Each row was made from one small tree. The marks that hang from a mark follow it in brackets, in alphabetical order. Every link used is in the known rows. Write each row's tree.
Known rows
pomog[levig[nilab vinog zabi[fodi]]]: [ -4 -14  35  -4  -6 -11 -20  13  20   8  47 -17  10  15 -37 -10  16   6
 -39  -7  -8 -24 -45  12 -25 -26   7  -9  24  29 -11  14 -28 -25  48   7
  -5  42 -29]
nilab[pomog[levig[vinog] zabi]]: [  2  -6  35 -20  11   7  -6  19  34  34  19 -10  19   2 -33   2  -3  24
 -67   5 -13 -15 -39 -32 -15   3   0  -5  27  40  -9   0   0 -43  43  14
  14  39 -15]
nilab[zabi]: [  2 -12  27  -1 -11 -11  -3   9  15  16  14  -8 -11  -8 -31  -6  -4  37
 -35  -3 -17  14 -17   2  21  25 -24  -4   3  34   5  12   3 -39  46  25
 -11  47 -10]
fodi[pomog[nilab zabi[levig vinog]]]: [-26 -17  28   3 -23  29 -20  -6 -13  -1  12 -10  19 -22 -29 -18   2  25
 -48   4  14 -10 -46 -53   6   8   8 -26  23   9   0 -16  15 -52  26  11
   6  -4 -43]
vinog[levig[nilab] zabi[pomog]]: [  6 -35  11  11 -14   3 -31  -6   4  14  57  -5  -6   0 -30 -26  -3  14
 -24 -24 -18  -4 -16  30  -8  -3 -11 -28  34  43  21   5   2 -37  22   3
  11  21 -20]
nilab[pomog]: [ 14 -10  34   2  -2  -6  -8  20  17  16  14 -18   4  -3 -20  12 -14  34
 -40   2  -1  15 -25 -10   8  19 -28 -20  16  22   2   6  -4 -36  40  20
  -1  37 -12]
vinog[levig[fodi] pomog[nilab[zabi]]]: [ -6 -28  32   0   0  -2  -2 -15  -3  22  44  -6 -14  -2 -25 -27  -9  16
 -14 -10  20   1 -14  24  20  21 -40 -11  11  53  34 -18  15 -47  27   3
   2  22 -25]
vinog[nilab pomog[levig] zabi[fodi]]: [ 10  -2  23   7  -7   6  -9 -26 -14  39  45   1   9  16  -2 -13   1  15
 -25 -40   3  11 -47  16   4  -8 -28 -29  51  47  22   1  15 -28  17  -5
  19  34 -58]
pomog[nilab]: [ -3 -13  27  -1 -18  -2  -4  10  11  21  22 -16 -14 -25  -7  -5  -2  29
 -29  -7   7  11 -36  -1   1  20 -31 -23   9  25   2  -8   7 -41  36  18
   3  27 -24]
zabi[fodi pomog vinog]: [  2  14  42  25  -3 -21 -35   6 -12  -3  22  -5  17 -13 -22 -17 -14  16
 -47 -10  -1  -6 -51 -18   6 -16 -14 -15  18   5  -8   1 -30 -29  34  -6
 -12  20 -45]
vinog[levig[zabi] nilab[pomog]]: [ 16 -40  35  10 -16   6  -8  18   0  16  44   0   7  20 -19  -8  -2  21
 -22   3 -11  18 -28  11  11   8  -6 -24  29  43   4 -13  12 -15  36  -4
  18  18 -27]
nilab[pomog zabi[fodi[levig[vinog]]]]: [ 12 -14  42   1  15  -9 -13   0  34  -3  12  -1   5  19 -35   3  -1  24
 -55  12   1 -12  -9 -14  15   3 -15 -19  -5  20 -12  -2  -8 -34  63   2
  -9  32  -5]
zabi[levig[vinog]]: [ -3 -14  26  -5 -26  -6  -7   8   0  -6  20 -18  10  -9 -28   0   2  21
 -43   2  -5  -3 -41  -5  10 -11   8  -8   3  33   9   7 -27 -44  46  12
 -12  23 -16]
vinog[nilab zabi[fodi]]: [  8   2  29  18 -15 -10 -12 -18  -8  25  40   4   7   7  -8  -7  -4  23
 -11 -25 -12  16 -40  22   0 -17 -25 -36  27  25   5  -1  -3 -29  26  -8
  11  30 -40]
fodi[levig nilab]: [  0 -17   5   3 -37  13  -2   9   9  -6   6 -12 -27  -2  -8   2  16  37
 -31  -8   4   9 -10  -5  -3  11  -2 -12   6   7  10  -2   7 -31  42  14
  -8  28  -7]
nilab[zabi[fodi vinog]]: [ -2   6  43  13  -2 -18 -27  -7   1  -2   9   1  11   0 -36  -8  -5  27
 -43  -8  -8  -2 -34  -9  29  -3 -19 -11   9  13 -15   9 -14 -37  40   4
 -13  33 -36]
nilab[pomog[levig vinog]]: [  7  -6  25 -12  -2   5   5  18  22  29   0 -20  25  -4 -24   7  -6  32
 -62  -9   0 -13 -35 -34   4  13 -25 -19  39  36 -11   2  21 -44  41  21
  13  26 -20]
fodi[levig[vinog] nilab[pomog zabi]]: [ -2 -28  17  -5   6  12 -11  19  33 -16  13 -11 -17  17 -32  10  14  35
 -47  17  -3   1  -1 -16  12  16  -2 -10 -21  22   6 -18  11 -35  61  11
  -3  28   4]
nilab[pomog[zabi[fodi]]]: [ 10   7  43  10   8  -3 -20   7  24  35  12   3  27  -3 -22  -7 -25  36
 -45  -8   0  -6 -29 -23  -8   4 -29 -21  34  17 -16   8  -8 -36  32   9
  -1  27 -30]
nilab[pomog zabi[levig[fodi] vinog]]: [ -5  -8  45   2   8  -5 -21   0  -4 -24   4 -11  30  -1 -61  -9 -10  18
 -45  11  11 -17 -18 -21  31  -4 -11  -7  -7  22  11  -6 -16 -46  44   0
  -3  20 -23]
nilab[zabi[fodi]]: [  4  -1  38   8  -3 -13 -13  -3  13  13  12   0  -1  -2 -29  -7 -16  32
 -34 -12  -7   4 -20   2  20   7 -33 -11  12  24  -4  15 -10 -34  42  12
 -18  38 -26]
pomog[vinog[levig[nilab] zabi[fodi]]]: [  4 -19  15  15 -16  -4 -19 -25   0  26  44  -3  17  10 -23 -16  -2  22
 -25 -39 -15 -20 -21  27  -5 -21 -20 -35  45  31  -6  11   6 -47  28   1
   7  10 -29]
zabi[fodi]: [  7   3  37  14 -15 -16 -14  -3   5  19  17  -5   4  -9 -14  -3 -13  28
 -31 -15  -2   7 -32   2   5  -1 -27 -16  23  12  -5  14 -25 -31  34  10
 -15  36 -28]
vinog[levig[nilab[zabi[fodi]]] pomog]: [  7 -35  27  14   3  -3 -22 -19   7  24  46  -3  -3  17 -27 -20 -10  16
 -21 -24   1  -2 -17  36  24  19 -34 -22  27  45   9  16   0 -34  30   8
 -10  29 -30]
pomog[vinog]: [  1  -8  23   4 -27  -8   5   5   0  23  10 -17   9 -15 -21  -3  -5  31
 -43 -14  -9   5 -38 -12   3   1 -21 -13  26  25  -8   9   8 -48  44  25
  -4  30 -15]
fodi[levig[vinog] nilab pomog zabi]: [-11 -27   7   1 -29  25  -4   9   3 -23  11  -9 -29  23 -20   2  33  34
 -31  21  -2  10 -10 -29 -21  -4  41 -24  -7 -13  14  -1  10 -26  48   1
 -14  18   3]
fodi[nilab pomog[levig]]: [-12 -17   1  -7 -20  31  -3  12   1   7   9 -23 -18  -2 -15   4  10  42
 -31  -3   0  15 -21 -27  -1  18   0 -14  28  13  22   1  17 -27  30  26
  -4  29 -28]
vinog[levig]: [ 11 -22  21   4 -33  -3  -2   2  -1  18  23  -5 -10  -1 -15  -6  -5  26
 -33  -8 -14  14 -20   9  15  12 -13 -14  29  37  12   9  -4 -35  26  11
  -4  25 -15]
fodi[levig pomog[nilab] zabi]: [ -6 -27  18  -4 -27  27   0   0   7  -4   2  -3 -28   0 -10  -9  18  36
 -31  17  15   8 -12 -31 -14  22   5 -41   6  -6   6  -6  32 -27  35   2
  -4  11  -7]
zabi[levig[fodi nilab] pomog]: [-11 -14  25   8  -2  -3 -17   4  -3  -7  41 -24  12 -20 -48 -31 -11   8
 -20  -6  17 -22 -26  16 -13 -12 -12  -7   3  23  23   5 -38 -33  42   6
 -15  16 -17]
vinog[levig zabi]: [  9 -24  14   1 -36  -3 -12 -13  -6  18  35   6  -9   6 -16 -11   1  30
 -28 -21 -21  10 -11  17  12  -2 -10 -24  39  44  21   9  11 -43  17   6
   7  25 -19]

Which tree is each row?
[-18 -21  -5  12 -33  32 -10  -5 -16  -6  13 -17  12  -7 -21  -6  10  42
 -28 -17   0   1 -17 -32   7 -12   5 -28  34  16  23  -7  29 -54  27  17
  -5  -5 -31] => fodi[nilab pomog[vinog[zabi[levig]]]]
[ -7 -13  18   5 -22   6   4   5  -3  14   2  -8   4   2 -25  -9   6  40
 -38   5 -10  14 -29 -37  -8   2   4 -27  25   2  -4  16  25 -41  40  15
 -11  17 -10] => fodi[pomog[vinog] zabi]
[  5 -15  34   6  -4  -5   4   2  -1  21  22 -13  25   1 -35  -4 -14  20
 -34   0   5  -8 -19  -5   5  -5 -21 -19  27  32   3  -5   6 -46  36   4
   6  10 -11] => nilab[pomog[vinog[levig[fodi]]]]
[ 10 -20  36   1  14   3   0  12  17  18  23  -5   1   9 -30   3 -11  33
 -31   3 -12  22 -27  -1  27  30 -32 -24  -1  39  -2  -8  18 -25  52  12
  12  36 -17] => vinog[nilab[pomog zabi]]
[-10 -17  37   8 -23   1 -12 -12 -34  -4  32 -12   5   6 -37  -9   4   9
 -30  13   0  10 -28  -7  11  -9  12 -19  18   7  24   3 -14 -36  25  -1
  -6  14 -27] => zabi[vinog[levig[fodi[pomog]]]]
[  0 -21  34  -6  17   2 -19  18  35  29  40 -19  18   4 -42   1  -3  19
 -45   5 -13 -10 -38  -5 -24   4  -7 -19   3  28 -17   6 -12 -42  51  18
  13  38  -1] => levig[nilab[pomog[zabi]] vinog]
[  2   0  40  23 -17  -8 -27 -16 -23  -7  15 -12  29  -4 -17 -12  -5  15
 -45 -21  15  -6 -52 -12  25 -13 -16 -16  29  17   7   6 -24 -45  29  -2
 -12  10 -52] => zabi[fodi levig vinog[pomog]]
[  1   5  44  -5  22  -2 -29   6  17   1  -4  -3  25   8 -40   2 -10  29
 -62  -7   0 -16 -32 -29  26   5 -25 -18  21  23 -17   2  -1 -33  40   4
   5  31 -40] => nilab[pomog[levig] zabi[fodi vinog]]
[ -7 -13  23   0 -30   4 -29   4  -8 -25   6 -12  12  -1 -41 -17  13  18
 -38  -4  -3 -16 -40 -10   0  -8  14 -23   5   4  -8  18 -14 -38  38  -5
  -2  13 -18] => fodi[zabi[levig[nilab] vinog]]
[  0  -8  25  29 -18   5 -32 -14 -29  -1  29  -4   2  12  -3  -8   1  23
 -28 -25  10   8 -40  -1  21  -4 -10 -18  35  14  14  -5  -6 -36  14 -10
  -3   6 -52] => zabi[fodi[nilab] vinog[levig pomog]]
[-11 -17  13   1 -23  14  -3  -2  10  25  21 -14  32 -18 -40 -22  -5  26
 -45 -21  -4 -31 -39 -18 -11   2  -7 -14  31  34 -15   9  10 -54  42  22
   0  11 -17] => pomog[vinog zabi[levig[nilab]]]
[  8 -25  32  -9  12  -7 -29  10  24  13  51 -20   9  13 -34   9   7  18
 -32  -4 -16   1 -25  20 -16  -9 -12 -34   2  32   5   9  -8 -44  47  12
  16  39  -4] => levig[nilab[pomog] vinog[zabi]]
[  4 -16  33  20  -2   5  -9 -19 -11  12  32   0  15   7 -18 -21 -13  21
 -25 -18  11   8 -41   8  40  11 -32 -16  19  45  15  -2   2 -28  38  -1
  -5  17 -49] => vinog[nilab[zabi[fodi levig]] pomog]
[  0 -11  20  18  -3   2 -40 -11   2  -2  38  -6  20  -8 -31 -31 -16  19
 -26 -30   3 -25 -22  15  -5 -22 -17 -30  29  26  17  12 -23 -36  28   1
 -12  12 -39] => vinog[zabi[fodi levig[nilab] pomog]]
[ -1  -6  27   2  -3   2  -5  -4  -3   4  19 -14  39  -5 -41 -10  -9  22
 -33 -12  10 -21 -20 -17   1 -24 -19 -24  26  31  15  -6   3 -58  36   3
   7   6 -22] => nilab[pomog[vinog[zabi[levig[fodi]]]]]
[ 11  -3  26   9 -29  -7 -16 -21   6   9  18   5  -5   8 -12  -8   6  25
 -35 -20  -2  -5 -11   7  -3 -16 -17 -31  29  14   8  11   1 -37  33  -1
  -4  28 -21] => vinog[zabi[fodi[levig]]]
[  9  -8  35  10  10   0  -5  -2  30  10  -3   1  22   8 -31   0  -8  38
 -57  -1   7 -20  -9 -27  20  10 -32 -27  20  17 -21  -2  20 -41  59   8
  -6  17 -11] => nilab[pomog[vinog] zabi[fodi[levig]]]
[ -4 -20  41  11 -19  -7 -26   8 -15  -1  43 -12   1  -7 -14 -14  14  16
 -36 -11  11  11 -55  -7   2   5 -17 -19  19  28   7 -16  13 -43  30   7
   6  28 -43] => levig[zabi[vinog[pomog[nilab]]]]
[  5 -27  20  25 -25   6 -22   1 -15   7  44   2  -3  16  -4 -21   5  27
 -13 -22   5  12 -23  13   7  -6 -11 -10  44  27  21  -4   0 -26  18   0
 -14  16 -48] => vinog[levig[zabi[fodi[nilab]]] pomog]
[ -9  -6  13  19 -22  17  -6  -8   0  32  14   3  19  -4 -13 -19  -8  41
 -35 -30  -8 -16 -28 -20  -4 -14 -10 -14  49  22 -15  -5  13 -46  21   3
  -3  -1 -37] => pomog[vinog[levig] zabi[fodi[nilab]]]
[  0 -17  15  -8  -1   5 -17  17  21  17  33 -24  -6 -11 -32 -16  -3  15
 -43 -13  -4 -16 -36   4 -13  13 -15 -11  24  35   9  11  -7 -26  37  19
  -1  40 -22] => zabi[pomog[levig[nilab]]]
[  2  -5  15  12  -3  17 -32  -2   4 -12  10  -5  22   4 -13  -1 -12  41
 -22 -24  11  -9 -10 -13  12 -18 -20 -33  26  13  15  -7  -4 -42  24  -5
   1   1 -45] => vinog[zabi[fodi[nilab[pomog]] levig]]
[-22  -4  27  -4   3 -10  -5   9   7  -5  29 -17 -19   1 -45  -3   7  25
 -18   8  -5   3 -17   6  -1 -11  -6   6 -26  26  21  -7 -20 -42  49   9
 -18  40  -9] => levig[fodi[nilab[zabi]] vinog]
[-15 -37  12   0 -14  21  -4   7  13 -18  20 -17 -31  14 -32   5  25  35
 -40  22  -6  10  -2 -21  10  14  19 -14 -17  10  17 -10  17 -31  59  19
 -16  28   0] => fodi[levig[vinog] nilab[zabi] pomog]
[-13 -21  21 -15 -12  24  -1   7  10  21  14 -20 -13 -13 -12   0   5  32
 -37   3  13   6 -31 -28  -1  28 -18 -28  27  22  13  -8  26 -35  28  22
   6  23 -32] => fodi[pomog[levig nilab]]
[-19 -13  10   9 -36  31 -23   8 -26 -40  -8  -8   0   4 -28  -8  17  39
 -31   8   5   6 -30 -46   8  -6  31 -22   8 -15  11   0   3 -34  27  -3
 -12  -7 -30] => fodi[nilab pomog zabi[levig vinog]]
[-11 -13  21  12  -6   2 -23   4 -10  -5  18 -12 -13   3 -23  -3   8  32
 -37 -14  -2  18 -36 -10  28  19 -18  -5   0  26  18  -5  15 -43  34  13
  -2  34 -32] => fodi[nilab[zabi[vinog[pomog]]]]
[ -8   3  33 -18 -10 -16   3   6   6  16  32 -20   2  -2 -38  -1   7   7
 -38   5  -2 -10 -39   2 -16 -19   3   3   7  32  17   4 -32 -40  45   5
  -5  48 -14] => pomog[levig[fodi vinog]]
[ -4 -27  21  -6 -18  -2 -16   9   8  -5  36 -28   6  -6 -37  -3   8  13
 -34  -2  -5 -11 -39  15  -1  -9   7 -14  -2  31   5  12 -31 -42  52  19
  -9  25  -8] => zabi[levig[nilab vinog]]
[-12   5  14 -10 -16   8   1   9   2  10  17 -23 -12  -8 -28  -2   3  26
 -19  -8   6  -3 -22  -3 -13  -4 -12   3  14  22  23  -3 -12 -32  27  10
  -4  36 -26] => pomog[levig[fodi[nilab]]]
[ -6 -24  25  16 -12  18  -3 -14 -10  23  20  -8  12  -9  -6 -13  -7  30
 -29  -8  14  -5 -29 -22  13   4 -22 -40  42  15  -4 -12  23 -44  25   6
  -3 -14 -40] => zabi[fodi[pomog[nilab vinog[levig]]]]
[ -4  -7  32  -6  -2   1  -8  -1   4  18  20 -16   9   7 -23   3   5  18
 -48   7  -1  -3 -42 -22  -4 -11   6 -19  26  16   5  11 -17 -29  37  11
 -13  30 -34] => zabi[fodi[pomog[levig[vinog]]]]
[  8  -5  39  17  -1 -16 -17 -21 -13  27  65  -1   9  17  -5  -7   5   8
 -18 -25  -6  19 -55  27  -5 -24 -19 -32  22  42  17  -1  -8 -35  33  -9
  13  33 -40] => levig[vinog[nilab pomog zabi[fodi]]]
[  0 -28  32   8   2 -16 -27  30  17  -1  65 -17   1   1 -44 -22  11  10
 -32   5 -16  -5 -43  18 -29 -18   8  -6   1  31   5   3 -27 -25  57  11
 -13  41 -11] => levig[nilab vinog zabi[pomog]]
[-15  -4  16  11 -18  17  -6  -4 -11  14  28 -11  11 -10 -29 -22  -6  23
 -19 -20  22  -6 -26 -12  -9  -6  -7   8  23  29  35  -6  -7 -49  22   6
 -10  17 -34] => vinog[pomog[zabi[levig[fodi[nilab]]]]]
